Each row comes from the steps of one path. Every step used is in the known rows, and no mark comes twice. Write the path behind each row, first mark first.
In the rows, zero is written as 128.
Known rows:
l z: [119 120  99 119 132 121 109 138 122 113 130 141 170 138 170 183 192  59
 141 150  96 135 137 140 154 133 110  97 158 108 150 138 120 103 116 121
 162  80 160 118  79 123  97  82 135 172 137 152]
m c: [ 95 140  98 119 140 112 138 138 142 135 126 104 180 153 170 152 147  59
 147 141  78 135 131 115 170 147  96  84 188  99 160 114 116 130 126 105
 164 100 158 155 121 101 138 156 107 121 122 112]
s z l m j: [144 146  84 140 113  94 138 144 123 120 116 190 163 137 129 132 189  56
 163 181 120 124 119 124 164 166  95 116 152 118 166 172 136  70 107  99
 153  44 172 106  89 156 138 160 122 146 135 122]
m s: [104 146 128 120 102  81  86 115 147 111 110 138 169 162 141 146 130  73
 168 109 103 137 146 129 139 114  98  98 169 117 144 147 124  85 129 106
 143  91 112  72 102  85 126 134  99 139  89 127]
r m c: [ 86 110 101 143 123 121 110 117 148 152 158 116 179 143 176 147 134  85
 136 153  76 145  96 125 176 144  99  52 146 100 166 139 101  94 149 107
 181  87 162 170 117 106 131 186 110 146 110  99]
s z u m f: [142 150 103 135 101  92 154 134 116 125 153 159 190 115 100 178 144  67
 167 167  93 159 118 111 140 144  95 132 164 109 192 179 122  54 120  81
 132  63 193 130  90 134 143 163 113 149 127  85]
r m: [ 93  93 100 144 117 114  97 108 154 155 154 145 177 130 164 146 145  97
 136 154  91 149 102 116 158 135 105  68 136  98 161 161 106  75 150 113
 180  92 154 144  95 110 116 166 115 160 107 100]
u m: [ 74 108  92 133 103  89 147 112 136 109 146 156 181 115 107 137 130 106
 146 139  73 156 121 115 128 110 104 114 198 119 190 152  99 103 139  76
 155 104 168 106  83  83 132 149 104 147 146 117]
c z l m: [104 118 139 123 114  90 115 121 150 108 108 189 136 162 165 140 198  98
 188 134 142 105  93  96 128 146  89 124 117 131 152 178 122 117  88 112
 156  94 160 107 103 116 156 137 146 127 130 125]
t m c z l: [ 79 113 121 111  72  97 120 130 168 126 122 134 144 150 201 155 189  77
 151 128 106 127 118  79 165 175  98  83 190  99 156 108 115 140 156 124
 155  80 181 119 104  78 120 140 138 103 133 111]
j m l z f: [ 73 131  69 143 111  93 134 144 120 168 115 136 166 117 149 177 135  57
 132 145  97 163 152 120 142 139 137 126 181 132 171 145 114  91  75 128
 191 106 152 130  80 111 104  97 138 161 122 133]
u m c: [ 66 128  94 132 109  99 159 122 129 104 151 130 182 128 119 138 119  95
 149 140  58 154 117 121 152 116  97  98 202 118 192 129  95 125 140  71
 154  99 180 132 102  81 150 168 101 134 149 113]
c z: [ 98  94 153 116 128  92 103 121 141 126 120 151 169 142 156 158 166  95
 188 118 118 139 107  92 120 151  88 130 142 112 140 160 117 103 112 117
 158 122 149 100 111 102 142 141 144 124 113 110]
t z: [124 109 100 130 102 101 133 136 118 147  87 146 209 123 125 178 164  71
 140 169 122 148 146 101 134 146  93 103 169  88 157 113 124 104 117 107
 149 137 129 136  77 105  93 139  94 135 124 117]
f m: [ 84 172  87 129 137 107 123 111 154 123 156 162 190 130 158 144 177 118
 136 156 113 142 156 127 127 107 114  99 170  93 155 150  90 109 158 145
 157 114 147 113 114 121 112 105 114 131 156 117]
z s m: [131 143  88 126  95 116 126 152 128 115  95 167 162 150 124 160 135  84
 169 143  59 130 145  60 144 149 143 107 190 121 172 150 120 106  56 119
 149 103 111 105  71 132 135 131 105 159  92  85]
r m s z c: [114 118 101 153  84  92  87 102 143 120 141 147 184 145 141 151 120  80
 159 140  93 160  98 136 158 137  88  71 128 103 154 162 104  43 143 100
 164  73 139 110 108 109 132 187 103 160  81 105]
z f m c: [ 69 170 101 151 138 123 140  81 169 120 171 136 199 137 195 136 164  95
 149 159 140 142 136 126 123 158  97  95 148 103 158 140  95  92 119 137
 158 138 168 154 130 135 112 107 111 130 133 109]
u z f m t: [ 58 150  98 162 145 129 119  88 165 115 131 150 232 102 141 163 165  82
 116 123 142 152 124 110 137 153 118 118 157  93 144 155  92 113 126 111
 133 108 145 132 125 130 117 108 127 151 120 124]
t m s z u: [120 128 118 105  54  76 102 124 161 124 131 146 154 141 150 166 162  77
 153 133 110 148 146  94 151 154 101  97 197 104 158 138 125  80 164 110
 131  61 158  68  81  87 101 137 118 120 112 111]
j m: [ 86 123  56 145 121  98 149 125 133 173 104 129 171 113 118 157 155  85
 140 142 103 168 161  82 127 113 123 130 189 111 165 157 112  88  89 112
 191 126 156 119  76 114 127 135 118 166 130 109]
u m s: [ 75 132 113 134  80  78 125 106 133  88 138 154 176 133 100 137 109 106
 160 116  76 156 128 129 127  96  98 109 192 130 179 149 105  94 141  72
 140  94 143  72  85  71 142 152  97 147 128 122]
j m t z: [103 113  42 162 106  98 129 132 110 184  68 115 209 110 113 160 149  57
 133 162 110 171 154  67 127 107 116 132 194 113 164 134 117 112  93 119
 183 115 132 126  81 110 138 129  98 159 120 110]
s z u m: [154 137  96 132 113  86 156 117 120 132 153 164 187 119  89 173 145  75
 170 177  96 153 121 111 129 136  97 135 168 105 188 183 124  53 118  80
 131  70 190 118  88 132 140 169 105 146 127  88]
z y m: [130 145  82 145 149 131 195 113 180 119 107 136 152 128 143 123 149  78
 175 174 108 147 126 142 124 142  87 109 156 112 138 147 127 108  91 134
 181 116 164 152  42 126 115 129  80 180  75 112]
l m s: [ 97 143 109  87 128  93 101 130 153  90 139 166 150 153 140 136 150 117
 151 141 105 151 145 145 165 125  94 118 152 143 158 181 112  98 111  84
 142  71 132  77  74 111 134 149 130 136 141 149]
c z t m s: [106 123 156 121  86  69  92 107 174  89  99 164 156 180 171 151 180 114
 195  84 136 140 113  91 125 156  90 130 153 131 150 140 115  90 128 115
 162 118 149  72  80  91 124 104 148 135 103 110]
u z s m: [ 91 145  98 135 120 131 128 140 134 103  91 166 196 122  98 185 144  81
 131 108  82 142 137  75 160 156 142 116 182 103 157 151 105 117  78  93
 133  96 117 108  83 130 131 140 121 169 102 103]
j m t: [ 94 115  41 155 117 100 122 128 128 181  85 113 191 113 126 146 149  56
 135 147  98 169 149  69 129 104 123 136 201 118 165 152 112 110  97 120
 188 100 138 114  90 105 145 123 106 160 113 113]
y m t: [137 133  83 134 148 121 129 113 161 140 125 121 179 137 167 111 140  58
 140 184  98 126 136 126 144 123 102 118 147 117 137 169 109 106 133 126
 183  75 118 136  95 109 113 142  87 153  82 111]
z u: [128 144 104 107 125  88 137 102 162 143 131 156 165 138 146 192 154  79
 157 161 112 117 138  98 111 113 121 123 167 110 173 175 137  96 113 111
 130  99 186 141  86 113 122 128 121 138  93  91]
r m c z s: [ 89 112 124 145 111 121 104 121 144 135 150 130 170 155 175 157 128  99
 163 141  85 139  85 109 166 154  95  61 133 109 162 138 102 101 143 111
 173  93 153 157 122 109 155 186 117 143 105  86]
y m: [127 138  98 122 151 118 157 109 164 132 144 136 156 136 158 120 149  83
 145 177 102 130 145 142 143 134 103 113 138 113 139 174 108  84 125 116
 185 101 135 141  77 114  93 153 100 160  98 110]
m c z s: [101 142 132 122 126 111 128 139 130 114 120 123 165 170 170 165 135  78
 184 129  91 122 117  92 155 158  91  98 170 117 154 113 113 137 110 113
 152 108 144 136 127  98 171 156 116 113 113  95]
s m: [119 101 100 107 119 116 112 143 136 136 104 143 179 127 132 142 171  78
 163 127  48 166 129  86 150 145 130 112 172 112 164 177 113  86  47 111
 163 108 147 116  68 145 102 151 134 156 109  99]
y m c: [118 158  94 120 155 131 167 119 159 129 148 109 155 152 171 121 140  74
 146 176  88 126 140 150 166 140  93  97 146 112 141 150 105 101 127 113
 183  96 145 165  97 111 110 170  98 149 101 106]
l z y m j: [130 139  85 131 139 140 158 135 140  96 112 142 156 130 169 166 176  57
 170 168 108 145 130 172 141 141  99 100 150 127 134 132 138 108 108 135
 169  82 183 135  38 146  87  84 127 200 104 149]

Which path is each row?
[ 78 125  97  86 139 104 112 147 145 104 130 182 160 125 156 144 159 104
 144 159 103 154 153 138 173 151 107 128 171 157 154 171 134 113 137  96
 139  74 173  92  62 142 115 148 165 131 148 141] | l m j
[106 148 105 116 119  78  96 164 137 121 114 165 172 159 184 177 139  50
 130 132  79 124 133 166 173 158 137 106 182 136 173 124 123 112 112 136
 169  68 130 118  82  97  81  62 140 147 104 149] | m l z t
[ 66 174  93 126 126 103 114 121 142 115 140 171 197 123 169 147 164 107
 143 151 119 144 168 139 136 117 119 106 181 117 140 141 113 110 190 150
 142 103 160  99 108 141 101 107 142 133 144 113] | f m j
[122 149  88 137 142 116 185 134 178 129 106 141 152 129 152 129 124  70
 169 172  94 144 122 157 136 155 101 107 168 123 144 142 128 116  91 142
 184 105 151 156  47 114 106 122  84 167  66 119] | z y m l
[105 146 107 109 110  95  99 179 118 129 121 167 163 146 175 192 119  43
 131 149  67 114 142 145 172 167 143  99 190 128 166 121 125 130 111 141
 153  58 111 116  94  93  99  78 127 139 101 143] | m l z s
[115 148  68 135 111  97 117 128 161 116  92 188 147 159 170 116 197  59
 140 172 127  89 107 106 153 124 111 106 153 131 171 169 128 136  93 113
 159  47 150 123  94 119 150 116 109 141 124 146] | z l m t
[ 87 144  62 140 110  85 137 151 123 156  98 146 166 135 144 177 140  67
 132 136  90 160 157 123 150 129 141 127 192 140 179 136 116  93  77 127
 197  99 148 119  65 108 105  87 138 171 121 130] | j m l z t
[ 96 113 159 108 107  72 119 110 138 121 136 172 160 138 140 187 128 106
 192 123 107 132 100 102 106 128 103 143 148 137 172 179 119 109 112 105
 130 106 176 112 107  91 148 140 150 115 106  95] | c z u m l
[135 145  88 163 133 110 126 107 134 139 157 149 216 117 142 132 168  66
 159 182 129 159 121 113 133 172  85 120 150  96 159 167 103  50 115 124
 151  89 151 121 125 154 131 131 101 141 130 104] | s z f m t
[105 111 108  99 110 100 100 170 128 148 106 153 181 130 141 151 135  64
 150 123  28 159 127 107 170 163 146 111 184 125 173 171 116 100  46 126
 162  87 129 116  82 125  89 140 141 135  94 109] | s m l
[121 146  98 118  90 106 115 171 125 126  97 176 162 153 133 168 113  75
 158 143  43 125 143  77 154 162 150 107 197 131 178 144 121 117  56 129
 147  89  96 106  78 122 129 124 108 149  82  89] | z s m l
[ 69 130  69 140 126 106 144 105 161  90  86 157 216 110 124 192 153  60
 116 109 105 149 121 109 153 145 123 128 177  82 141 131  95 118 108  83
 143 111 158 124 112 105 117 143 129 152  84 135] | u z c
[150 154  77 138 121 101 149 143 128 120 125 173 162 148 130 130 189  55
 160 183 113 120 111 120 173 161  88 107 150 106 172 167 124  77  94  92
 159  47 166 128 104 145 153 170 107 141 145 119] | s z l m c
[113 120 147 127 120  79 107 107 164 100  99 167 169 175 163 150 180 107
 199 100 133 135 104  98 118 147  91 138 141 131 152 155 115  87 106 114
 169 132 154  98  86 108 136 107 142 139 103 104] | c z t
[100 166  78 129 116 104 142 131 160 109 111 180 129 167 173 124 195  75
 145 169 121  86 113 120 164 134 105  89 152 126 174 154 124 133  90 103
 161  62 167 142  95 118 147 141 116 138 139 137] | z l m c
[ 89 101  84 158  85  95 128 106 123 119 116 143 224 107 110 137 124  78
 144 159  92 162 111  99 119 119  97 122 190 126 188 135 103 122 135  82
 144 103 148 122  94  85 139 134  88 142 129 117] | u m t z f
[147 127  59 140 109  88 148 124 129 111 112 156 205 129 124 160 153  39
 160 164  94 160 118 113 150 167  89 128 171  81 160 143 108  56  99  96
 162  89 168 116 112 130 131 166 103 139  94 114] | s z c
[ 74 143  98 136 115  99 130 114 186  95  95 165 197 138 134 174 186  94
 115  90 125 146 135  98 165 158 129 122 190 102 161 130 105 106 137  89
 150 102 154 108  65 103  98 103 134 164 115 122] | u z t m
[ 76 187  85 129 142 115 133 119 146 119 161 136 191 144 173 143 167 109
 138 153 102 139 151 135 150 116 105  83 176  95 157 127  83 127 159 142
 156 107 155 138 135 119 130 125 113 118 160 113] | f m c
[ 66 123 114 104  60  98 109 157 167 130 133 135 170 114 195 167 183  71
 118 118  96 162 135  82 182 180 104  93 195  96 162 118 118 117 177 126
 154  69 173 120  73  84  89 105 144 132 133 115] | t m f
[107 102 144 132 130 103 136 118 156 119  96 148 163 136 149 153 163  92
 212 121 123 154  93  99 108 154  76 125 149 117 137 149 127 117  89 128
 161 133 167 116  86 110 152 129 126 143  94 110] | c z y
[ 99 146 101 151 107 114 149 108 130 133 120 140 226 126 153 170 165  87
 144 182 150 150 146 118 121 164  85  92 149  93 156 110 109  99 115 123
 144 158 147 167 101 127  91 123  95 127 138 110] | t z f m c
[156 144  88 158 111  95 140 135 124 137 114 169 172 143 124 133 187  39
 163 177 118 116 111 106 148 159  93 105 158  88 169 161 132  62  99 107
 162  60 157 118 104 138 138 153  94 149 121 111] | s z l
[125 160 117 122 130 104 135 104 163 113 136 132 150 159 150 122 126  84
 159 155 107 127 153 159 143 119  94 107 131 123 130 175 112  75 127 110
 169  90 111 107  82 104 103 153  93 162  79 115] | y m s
[142  96  80 131 104 119 108 153 121 140  54 132 218 120 121 143 161  49
 169 144  58 174 114  75 142 140 118 113 180 120 161 149 122 118  40 126
 155 100 129 129  64 145 112 136 107 158  90 103] | s m t z y
[103 110 129 112 119 127 117 138 134 123 112 120 181 148 156 143 164  78
 189 116  63 165 102  90 155 171 109 106 151 122 159 163 105  96  34 111
 157 120 161 139 102 142 125 170 150 138 108  91] | s m c z f
[ 62 151  69 144  98 106 145 157 124 159 105 119 181 106 135 167 152  67
 137 121  98 181 153  89 153 128 112 127 175 119 168 149 112  88  96 113
 194 107 162 141  74 117 129 121 133 175 127 104] | j m f
[ 64 154 103 135 106 103 125 124 180  89  95 160 201 135 140 181 185  88
 113  78 122 152 128 100 176 163 123 121 182 106 161 126 104 107 143  91
 151  93 159 114  67 106  97  94 143 167 113 120] | u z t m f
[121 148 106 112 147 114 139 145 144 131 147 143 151 140 179 148 129  64
 131 178  81 120 146 180 167 149 119 106 140 125 140 160 111  97 120 136
 183  67 124 144  82 106  74 120 116 156  94 133] | y m l z
[ 82 145 101 131 119 122 127 153 130 111  92 169 196 120 101 189 128  77
 125 108  71 136 135  85 169 163 153 117 188 107 160 146 109 123  77  99
 131  87 108 108  90 120 124 134 125 159  94 108] | u z s m l
[ 73 128  66 135 114  81 139 152 125 184 106 139 170 117 132 165 121  67
 130 140  83 161 162 105 146 130 138 129 204 124 173 146 115 100  88 124
 190 107 139 121  86  97 117 126 126 148 117 119] | j m l
[ 70 119 114 143  96 122  95 138 147 141 153 132 190 122 179 158 141  81
 130 134  86 163  93 119 182 152  97  70 125 105 167 158 106  77 157 114
 184  74 157 164  96 117 119 152 128 174 104  98] | r m f
[128 149  97 157 134 112 138 105 135 131 167 157 206 118 139 137 170  78
 164 179 129 161 128 121 132 177  87 119 143  89 161 169 105  39 114 121
 155 100 162 123 117 159 120 135 107 142 139 103] | s z f m
[ 96 141 105 150 102 103 135 114 134 142 121 159 224 119 153 175 154  84
 136 181 148 150 144 124 117 168  97 100 152  98 158 119 112  95 115 134
 145 150 132 152  99 120  79 108 101 124 130 116] | t z f m l
[111 112 109 148 104 108 140 109 136 146 105 143 218 120 144 173 165  71
 148 178 148 151 138 103 117 174  87 105 150  94 156 118 126  86  97 110
 146 159 141 153  81 122  86 125  92 138 116 111] | t z f
[ 73 125 160 134 126  94 103  98 155 122 150 165 182 139 186 152 156 107
 185 126 143 141 105 113 106 170  92 125 122 119 142 169 101  94 107 142
 153 136 153 114 132 115 127 109 149 111 119 111] | c z f m l
[108 153  79 128 113  97 135 123 161 110 107 199 131 158 164 126 202  80
 145 170 132  90 116 113 152 130 110 101 145 126 172 173 127 122  87 106
 160  65 164 126  81 122 137 125 117 145 136 143] | z l m
[ 77 103 109  95  76  76 101 156 169 158 128 152 157 123 189 166 150  70
 112 137  78 138 144  98 173 182 131  95 223 103 166 117 119 130 167 136
 155  69 145  98  86  65  74 111 134 100 116 127] | t m l
[121 120  70 111 139 113 120 144 141 117 102 159 190 124 139 142 163  86
 141 187 108 162 129 117 160 140  88 130 165 139 164 155 117 143 101 102
 146  77 138 122  63 126 140 133 109 134 138 146] | l m t z y
[151 135  86 139 101  81 132 130 152 118 119 163 185 153 132 143 187  75
 159 147 112 156 130 103 161 179  95 125 183 103 174 141 119  49 132 101
 171  81 161  96  65 129 111 125 111 151 126 102] | s z t m
[113 115 147 130 137 104 148 125 159 119 109 154 151 142 160 147 140  90
 206 134 114 141  97 127 118 161  81 129 131 127 132 158 125 113  89 138
 171 120 153 126  80 110 132 135 123 143  79 110] | c z y m l
[100 145 130 124 132 101 127 126 151 104 111 123 174 185 178 152 159  80
 183 112 104 131 108 114 154 155  84 105 161 121 157 117 110 120 110 106
 169 120 160 139 115 103 151 143 128 123 111 102] | m c z t
